Known rows, with every step that occurs:
boka > nofom > pifo > numud: [ 0.24 -3.57  1.02  2.82  0.57 -1.28  3.63 -3.59  3.44  1.97 -4.13  4.10
  0.65  2.16  0.30 -2.69 -3.76 -0.45 -4.48  2.49 -1.72 -2.18 -2.60 -0.99
  0.12]
lufek > lagus > tifi > pifo > numud > boka: [ 2.65  0.70  3.75 -1.34 -2.19 -1.15  0.05 -2.83 -4.78 -2.39 -1.45 -3.56
 -2.42  0.11 -1.60 -0.32 -0.58 -0.55  5.36  1.68 -3.46  2.60  1.61  4.06
 -0.79]
lufek > lagus: [-0.92 -0.88 -0.15 -0.02 -1.84  0.83 -0.16 -0.39 -1.28  1.07  2.35 -0.28
 -1.84 -1.77 -0.52  2.05  0.51  1.87 -0.19 -1.69 -2.35  0.65  2.19  0.68
 -1.48]
tifi > pifo > numud > boka > nofom: [ 1.29  1.35  4.41 -1.33  2.04  0.10  0.31 -2.44  0.62 -0.15 -3.74  2.13
  2.98  0.28 -1.56 -2.07  0.40 -1.48  1.75  1.74 -0.96 -2.60 -1.91  3.31
 -1.22]
boka > numud: [-2.41  1.12 -1.09  0.74  0.29 -0.22  1.76  2.29  2.04  1.13  0.54  2.09
 -1.62 -0.78 -2.15  0.20 -0.18  3.70 -1.80  2.15 -0.58  0.06 -0.36 -2.58
  0.23]
tifi > lagus: [-0.55  0.72  0.96  1.02  1.01  2.39 -0.50  3.43  1.06  1.77  4.51 -0.60
  2.39 -0.92 -1.68  1.19 -1.17  0.60 -0.66 -3.35  0.46  2.02  1.36 -1.44
  2.20]
tifi > pifo > lufek > lagus > kevop: [ 1.48 -0.49  2.02 -0.22 -1.27  1.66 -2.95 -0.63 -5.59 -1.68  4.47 -2.33
 -0.37 -3.02  3.07  2.13  1.57  0.71  1.96 -3.04  3.04  0.60  5.55  2.52
 -1.26]
pifo > numud: [-1.19 -1.06  0.63  1.69  0.04  1.56  1.94  0.83 -0.79  0.60 -0.93  0.39
 -0.22  0.41 -2.33 -2.23 -1.27 -0.01  0.30  0.94 -0.74  0.10 -2.86 -0.32
  1.00]
lagus > tifi: [-1.44  0.03  1.05  0.83 -1.27 -1.19  0.03  1.94 -3.57 -0.46  0.23 -0.96
 -3.90  0.52 -0.97  0.27 -1.10  1.33 -0.11  0.08  0.90  3.50  0.45 -0.49
  1.28]
pifo > numud > boka: [ 0.17  1.10  0.83  0.24  0.16  1.33  3.00  0.34  1.37 -0.03 -2.05  1.87
  0.76  0.28 -2.81 -2.11  0.08 -0.26  1.74  2.20 -3.33 -0.73 -5.22  1.01
  0.28]
pifo > nofom > boka: [-2.96  0.20 -5.74 -2.50  0.84 -1.31 -0.98 -0.89  2.41 -0.69 -3.00 -0.89
 -1.27  2.39  0.83  1.74  0.21 -0.21 -2.05 -0.11  1.51 -3.26 -3.64  2.17
 -2.22]
tifi > pifo > lufek: [-0.44  2.62  4.99 -2.27  1.58  3.00 -1.44  2.38 -3.32 -0.95  1.82 -2.40
  0.63 -1.00 -2.08 -0.07  0.30  1.21  0.60 -2.98  6.01 -0.17  1.89  0.93
  0.83]
lufek > lagus > tifi: [ 0.09 -1.28  0.79  0.20 -3.63 -1.71 -0.48 -0.43 -4.20 -0.69  1.69 -2.18
 -4.28 -0.75  0.17  1.84 -0.86  1.67  0.54 -0.55 -1.93  3.17  3.33  0.73
 -0.28]
tifi > pifo: [-2.09  2.24  2.12 -1.11  1.97  1.78 -2.03  1.08 -2.97  0.79  1.57 -0.97
 -1.14 -0.42 -2.12  0.51  0.36  1.20  0.95 -2.72  2.92  2.33  1.67  1.36
 -0.92]
lagus > kevop: [-2.04 -0.94 -2.41  2.67 -0.66  0.26 -0.76  1.13 -1.79  0.91  2.55  2.75
 -1.75 -1.45  2.35  1.04  0.92  0.63 -0.68 -0.72  0.37  2.18 -0.13 -0.42
 -0.72]
pifo > tifi > lagus > kevop: [ 0.85 -1.66  0.12  4.14 -0.47  2.94 -1.00  3.30 -1.87 -1.46  7.46  1.93
  4.10 -2.35  1.97  0.55  0.51 -2.92 -0.37 -2.64  0.70  1.17  1.56 -0.90
  1.30]
boka > numud > pifo: [-0.75  1.39  0.10  1.26  2.26  0.13  1.07  1.40  2.63  2.92 -0.13  2.33
  0.80 -0.62 -1.54 -2.02  1.97  2.05  0.78  1.61 -0.61 -0.17 -2.64 -2.47
  0.43]
lufek > lagus > tifi > pifo: [ 0.34  0.27  2.86 -1.31 -1.92 -1.31 -2.50 -1.34 -6.79 -0.96  1.90 -4.28
 -4.19 -0.81 -0.33  2.16 -0.52  1.50  2.62 -1.93  0.43  4.35  5.64  2.71
 -0.90]
nofom > boka > numud > pifo: [-1.19  0.92 -2.65 -0.15  2.40 -1.61 -0.75 -0.51  6.06  2.16 -1.66  2.31
  1.63  0.20  0.15 -1.01 -0.03  1.39 -1.14  1.76 -0.37 -3.70 -2.98 -1.43
 -0.86]
nofom > boka: [-2.57  0.18 -2.72 -0.89  0.25 -0.03 -1.14 -0.05  2.87  0.60 -0.39  1.02
 -0.12  0.16  0.03  1.49 -2.01  0.66 -2.86 -0.99  0.81 -2.40 -1.04  0.42
 -1.25]
kevop > lagus: [-3.11  0.62 -3.82 -0.32 -1.05  0.32  0.12  2.44 -0.20  1.12 -0.88 -0.44
 -2.60 -0.06 -0.41  1.24  0.69 -0.45  0.53 -1.54 -1.87  4.07 -0.46 -1.24
  0.87]
kevop > lagus > lufek: [-1.27  0.58 -5.41 -2.25 -2.62 -1.07 -0.88  0.54 -1.37  1.21 -2.65 -2.03
 -4.63  0.03  0.62  1.52  1.73 -1.10  3.06  0.14 -2.51  5.58  2.41 -1.74
  1.10]
lufek > lagus > kevop: [-0.34 -2.51 -2.70  2.16 -2.59 -0.05 -1.21 -1.12 -2.81  0.68  3.80  1.28
 -2.06 -2.93  3.71  2.64  1.33  0.98  0.26 -1.25 -2.72  1.86  2.76  0.93
 -1.98]

Rows:
[-0.63 -1.37  0.30  2.39 -0.35  2.14  2.92  0.01  0.12 -0.80  0.87  3.03
  0.05  0.59 -1.30 -0.80 -1.20 -0.50 -3.96 -0.30  0.00 -0.04 -1.54 -1.42
 -0.76]	nofom > pifo > tifi
[-3.03  0.80 -3.72 -0.60  0.40 -1.98  0.07  0.38  5.58  0.53 -0.78  2.11
 -0.60  0.18 -0.50  1.16 -2.42  2.90 -3.63  2.65 -0.39 -3.21 -0.50 -1.57
 -1.08]	nofom > boka > numud
[-2.22 -0.16 -2.64  0.24 -2.63 -2.36 -0.12  2.36 -3.14 -0.66 -1.63 -2.31
 -5.15  1.16  0.35  1.30 -0.41 -0.74  1.33 -0.46 -1.46  6.66  0.83 -1.30
  2.17]	kevop > lagus > tifi
[ 1.21  0.93  4.16  0.23  1.83  2.98 -0.20  2.36 -0.37  0.96  0.82 -0.23
  3.00 -0.95 -0.76 -2.58  2.46 -0.22  0.84 -2.47  3.71 -1.86 -3.07 -0.80
  1.79]	numud > pifo > lufek
[ 4.04  0.08  1.36  0.26  0.53  3.10 -1.66  1.39 -1.06  0.94  3.34 -1.21
  4.95 -1.37 -0.33 -1.89  3.02 -4.10  4.05 -2.15  0.46  1.13  1.00 -1.40
  2.40]	numud > pifo > tifi > lagus > lufek
[ 1.66  0.41 -0.47  1.34  2.30  1.18 -0.87  1.77  5.81 -0.01  3.14  1.64
  7.54 -0.65 -0.09 -1.45 -0.50 -2.11 -0.60  0.08  0.29 -4.89 -1.31 -1.87
  0.91]	nofom > boka > numud > pifo > tifi > lagus
[ 0.49  1.32  0.29 -1.01  2.08 -0.24 -0.35  0.76  5.66  0.02 -1.26  0.97
  3.43 -0.20  0.31 -1.64 -0.02  1.17 -1.51  1.58  2.75 -6.42 -2.78 -1.91
  0.81]	nofom > boka > numud > pifo > lufek
[ 2.79 -1.45 -0.59  0.68 -1.34  1.76  1.09 -0.13  0.69  0.29  2.57 -0.19
  1.55  0.36 -0.13  0.13 -1.56 -1.92 -1.35 -0.45 -0.57  2.28  3.34 -2.81
  1.70]	nofom > pifo > tifi > lagus > lufek
[-1.21 -0.05 -0.18 -0.02 -1.25 -1.98 -0.58  0.57 -5.96 -1.88 -3.51 -5.11
 -4.12  2.30 -0.93 -1.38 -1.90 -2.49  5.03  0.47 -0.67  7.02  1.21  1.08
  2.27]	kevop > lagus > tifi > pifo > numud
[ 1.29  0.79  1.71 -1.61 -0.79 -3.80 -0.06 -2.16 -2.30 -1.93 -6.65 -1.11
 -1.05  1.83  0.43 -1.18 -0.31 -3.64  4.32  2.67 -3.13  2.98 -0.16  2.69
  0.80]	kevop > lagus > tifi > pifo > numud > boka > nofom
[ 0.71 -0.54 -0.22  1.32  0.34  0.89  4.88 -1.90  3.47  0.92 -3.37  2.99
 -0.28  2.24 -1.93 -2.20 -2.10  0.12 -1.44  3.25 -4.46  0.14 -5.14 -0.29
 -0.15]	nofom > pifo > numud > boka
[ 1.39 -2.03  1.66 -0.08 -2.17  1.28  2.14 -1.45  0.55 -0.05  1.35 -0.50
 -0.96 -0.52  0.50  1.45 -1.60  2.35 -3.55 -1.27 -0.24 -1.15  2.14 -1.00
 -0.17]	nofom > pifo > lufek > lagus
[-3.18  0.85 -6.76 -2.37  1.23 -3.01  0.49 -0.54  5.01 -0.74 -3.53  0.26
 -1.75  2.33  0.34  1.58 -0.08  1.89 -2.89  3.27  0.38 -4.20 -2.94  0.07
 -2.06]	pifo > nofom > boka > numud
[-2.96  2.44 -4.89 -3.72  2.79 -2.49 -1.80 -1.33  2.57 -1.17 -3.24 -1.92
 -1.64  2.49 -0.11  1.64 -0.05  1.63 -0.84  2.12  2.63 -2.91 -0.54  2.23
 -3.03]	tifi > pifo > nofom > boka > numud
[ 3.86 -2.53  1.28  0.79 -0.82  0.21  0.84 -2.21  2.48  0.59  0.66  2.30
  3.68  0.16  1.73 -0.09 -1.49 -2.73 -3.13  0.27 -0.57 -1.06  4.17 -2.49
  1.03]	boka > nofom > pifo > tifi > lagus > lufek
[-0.71  0.93 -2.04 -0.56  2.84  0.84 -0.15  0.24 -0.57  1.66 -2.24 -0.65
 -0.07  1.95 -0.21 -1.50  4.55 -1.09  2.05 -1.17  1.40 -0.25 -5.95  1.10
 -0.46]	numud > pifo > nofom
[ 0.30  1.97  6.12 -1.64 -0.20  0.56 -1.86  2.34 -6.40 -2.68  0.75 -4.22
 -1.98  0.35 -1.22 -0.25 -0.74  1.10  1.32 -1.82  6.46  2.14  3.14  0.97
  2.03]	lagus > tifi > pifo > lufek
[ 3.11 -3.82  4.31  0.26 -3.36 -3.00  1.35 -3.57 -0.47 -1.38 -1.63  0.14
 -1.65  0.50  3.02  1.15 -3.07  1.28 -4.75  0.57  0.27 -1.82  4.06 -0.60
  0.47]	boka > nofom > pifo > lufek > lagus > tifi
[ 1.90 -0.08 -0.03 -1.59 -0.18 -0.75 -0.86 -1.41  4.76  0.00 -0.12 -0.49
  2.96 -1.64  1.63 -0.16  0.31  1.62 -0.70  1.01  0.04 -6.77  0.36 -0.61
 -0.73]	nofom > boka > numud > pifo > lufek > lagus
[ 1.18  1.09  4.78 -2.59 -0.53  2.75 -2.03 -0.04 -4.12 -1.44  3.00 -3.67
  0.31 -2.50 -0.86  1.54  0.81  1.59  1.51 -3.61  3.29 -0.67  4.71  2.17
 -0.78]	tifi > pifo > lufek > lagus
[ 2.29 -4.25  0.28  5.27  0.07  0.21  0.75 -1.15  1.92  0.00  3.95  5.74
  5.10 -0.53  4.59  0.38 -1.89 -3.21 -5.04 -0.90 -0.08 -1.03  2.14 -1.47
  0.13]	boka > nofom > pifo > tifi > lagus > kevop
[ 0.71 -0.01  0.60  0.05  0.80 -1.29  2.99 -3.01  5.59  1.90 -3.41  6.16
  0.82  1.08  0.55  0.46 -0.84  0.71 -4.70  1.84 -3.00 -2.10 -2.54 -0.14
 -1.78]	numud > boka > nofom > pifo
[ 2.68  0.21  2.73 -0.11 -0.36  0.90  0.82  0.50  1.56  0.87  1.42 -0.35
  1.94 -2.35 -0.18 -1.05  2.57  2.37  0.96  0.45 -0.17 -3.29  0.27 -1.71
  0.62]	boka > numud > pifo > lufek > lagus
[-0.73  1.38 -3.23 -0.03  3.03 -1.11  1.38  0.59  2.10  1.57 -2.54  0.20
 -0.49  1.87 -0.63 -1.77  4.25  0.92  1.41  2.32  0.03 -0.95 -5.49 -0.70
 -0.41]	boka > numud > pifo > nofom
[ 2.54 -1.43  0.81  4.82  1.55  3.35 -1.76  2.43 -1.70  0.31  6.69  2.03
  6.34 -2.37  2.74 -1.65  2.76 -4.48  2.24 -3.19  0.74  0.86 -1.12 -0.74
  1.46]	numud > pifo > tifi > lagus > kevop
[ 0.33  2.18  0.10 -1.50 -1.16 -1.78  0.43 -0.01 -3.83 -2.11 -4.80 -3.65
 -3.27  1.96 -1.45 -1.11 -0.31 -2.84  6.08  1.86 -2.95  6.13 -1.03  2.21
  1.58]	kevop > lagus > tifi > pifo > numud > boka
[-0.02  0.37 -1.13  0.76  1.58  0.05  0.16  0.07  4.37 -0.55  0.00  2.96
  3.89 -0.34 -0.18 -2.14  0.92 -1.19 -1.13  2.19  0.15 -5.63 -3.48 -1.19
 -1.34]	nofom > boka > numud > pifo > tifi
[-0.47 -0.03 -3.04 -4.21 -1.14 -3.87 -3.82 -4.24 -3.83 -2.99 -2.21 -6.05
 -4.23  2.19  2.19  3.58 -0.41 -0.33  1.62 -0.68  1.26  0.09  3.05  5.35
 -3.35]	lufek > lagus > tifi > pifo > nofom > boka
